Each row was made from one small tree. The marks that hang from a mark follow it in brackets, in alphabetical order. Every link used is in the known rows. Write each row's tree.
Known rows
vadom{kaben{dovo}}: [  1   2  -2  18  -2 -13  -4  12  -6   1  -4   4  -5 -10   2   0   6  -5]
vadom{kaben{dovo{fato} sofu}}: [  4   0 -14  51 -26  -5  -2  14  -8  -5  -6   3  11  -8 -16   2  -3  -5]
vadom{kaben{dovo{fato}}}: [  5  -2 -11  25 -15  -6  -6   6  -6   4  -7   5   5  -6 -13   4   2   8]
befakat{fato}: [ -2   4 -11  10   3   2  -2   8   9  12  -5  -1  -5  -1  -4  -4   2  -4]
gibosu{befakat simud}: [  5   9   2  17  -2  10   2   2 -14  -9   5  -1  14  -6   6  -6  21 -41]
gibosu{befakat}: [  0   4   1   2  -2   3  -3   7 -16  -8   5   3  -1  -4   3  -5   4 -22]
befakat{fato gibosu vadom{kaben}}: [ 24   6  -4  38   5  -7   1 -26 -17  11   1   5 -24 -11   4  -3 -11 -23]
fato{befakat{gibosu vadom}}: [  5   9   9  17  -5  17   9 -76 -10 -11   2   1  -6  -3  16  -6 -13  -8]
befakat{gibosu vadom{kaben}}: [ 26   2   8  28   2 -11   3 -33 -25   0   5   6 -21 -11   6   1 -14 -20]
vadom{kaben}: [ 12  -3   6  10   1 -20  -6  14 -10   4  -2   3 -11  -5  -9   3  -5  -3]
fato{befakat}: [-10   5   9  -1  -6   7   0 -28   4  -7  -5  -2   2   3   1  -4  -4   7]
kaben{dovo{fato} sofu}: [ -9   2 -19  43 -27  14   4   0   2  -8  -4   0  21  -4  -7  -1   2  -1]
sofu{kaben{dovo{fato}}}: [ -1   4 -12  20 -10   6  -2 -19   6 -10 -10   7  20  -4   2   0  -5   2]
kaben{dovo}: [-11   4  -8   9  -4   7   2  -2   3  -3  -1   1   8  -7  10  -3  11  -2]
sofu{kaben{dovo{fato{befakat}}}}: [-11  10  -4  21 -16  13  -2 -47  11 -16 -14   6  22  -1   3  -4  -8   8]
fato{befakat{vadom}}: [ -1   5   5   5  -5  -1   6 -48  -3 -10   0   2  -5   0   9  -5  -9  -5]
befakat{fato vadom{kaben}}: [ 19   2  -9  25   5 -26  -3   2 -10  13  -2   5 -24  -7  -3  -2  -8 -19]
dovo{fato{befakat} kaben{sofu}}: [ -2   1  -6  26 -15  19   7 -35  10  -7 -11  -4   4   5 -28  -2 -20  20]

Write each row's tree
[ -7   5  -5  52 -32   2  -2 -15  -4 -11 -11   1  11  -5 -16  -3  -7   2] => vadom{kaben{dovo{fato{befakat}} sofu}}
[ 32   6   8  44   1  -6   9 -38 -24  -3   6   0  -5 -14  10   1   2 -39] => befakat{gibosu{simud} vadom{kaben}}
[ -1   2  -5  46 -13 -14  -1  20  -9  -8  -2   2   1 -13   0  -3   1 -18] => vadom{kaben{dovo sofu}}
[  3  14  14  28  -6  31   9 -59  -1 -13   0  -6  16  -3  11  -6   8 -17] => fato{befakat{gibosu{simud}}}
[ 22  12  17  43  -5   3   8 -65 -20 -12   1   0  -3 -11  10  -4  -3 -33] => fato{befakat{gibosu{simud} vadom{kaben}}}
[  8  -4 -14  26 -10  12   7  -6   5   2  -6  -2   3   2 -27   2 -16  13] => dovo{fato kaben{sofu}}
[ 19   6  -7  27   3 -23  -7   8 -26   7   2   8 -25 -10   0  -7  -1 -42] => gibosu{befakat{fato vadom{kaben}}}
[ 30  11  -3  54   4  -2   7 -29 -16   8   1   0 -11 -13   7  -3   4 -44] => befakat{fato gibosu{simud} vadom{kaben}}
[ -2  10  -8  25 -15   4   4 -67   4 -19 -10   9  15  -4  12  -5 -14  -3] => sofu{kaben{dovo{fato{befakat{vadom}}}}}
[-19   7 -11  41 -34  23   4 -29   6 -16  -8  -2  24   0  -6  -5  -1   6] => kaben{dovo{fato{befakat}} sofu}
[ 12  -1 -17  58 -25 -15   3  -8 -16  -7  -2   6   3 -12  -6   1  -8 -16] => befakat{vadom{kaben{dovo{fato} sofu}}}
[ 11  14  10  34  -6  23  14 -80  -9 -15   4  -4   8  -6  19  -6   2 -30] => fato{befakat{gibosu{simud} vadom}}
[  6   7 -19  58 -10 -20   4   8  -9   1  -3   4 -10 -16   4  -8  -3 -35] => befakat{fato vadom{kaben{dovo sofu}}}
[ 14   9  -1  23  -1  -1   7 -18 -22 -12  10   1   7  -9  16  -7  15 -53] => gibosu{befakat{vadom} simud}
[  6   9 -13  16   2  -4   0  -5 -16   2   5   5 -14  -7   9 -10   1 -38] => gibosu{befakat{fato vadom}}
[ -5  14   0  33 -15  31   1 -73   3 -19 -11   5  21  -4   9  -5 -13   5] => sofu{kaben{dovo{fato{befakat{gibosu}}}}}
[  5  11   6  36  -7   4   5 -64 -18 -10  -1   6  -9 -14  17  -6  -6 -14] => fato{befakat{gibosu vadom{kaben{dovo}}}}
[ 10   0  -7   4  -4  11   9 -62   3   1  -7   2  -8   4 -17   0 -21  21] => dovo{fato{befakat{vadom}} kaben}
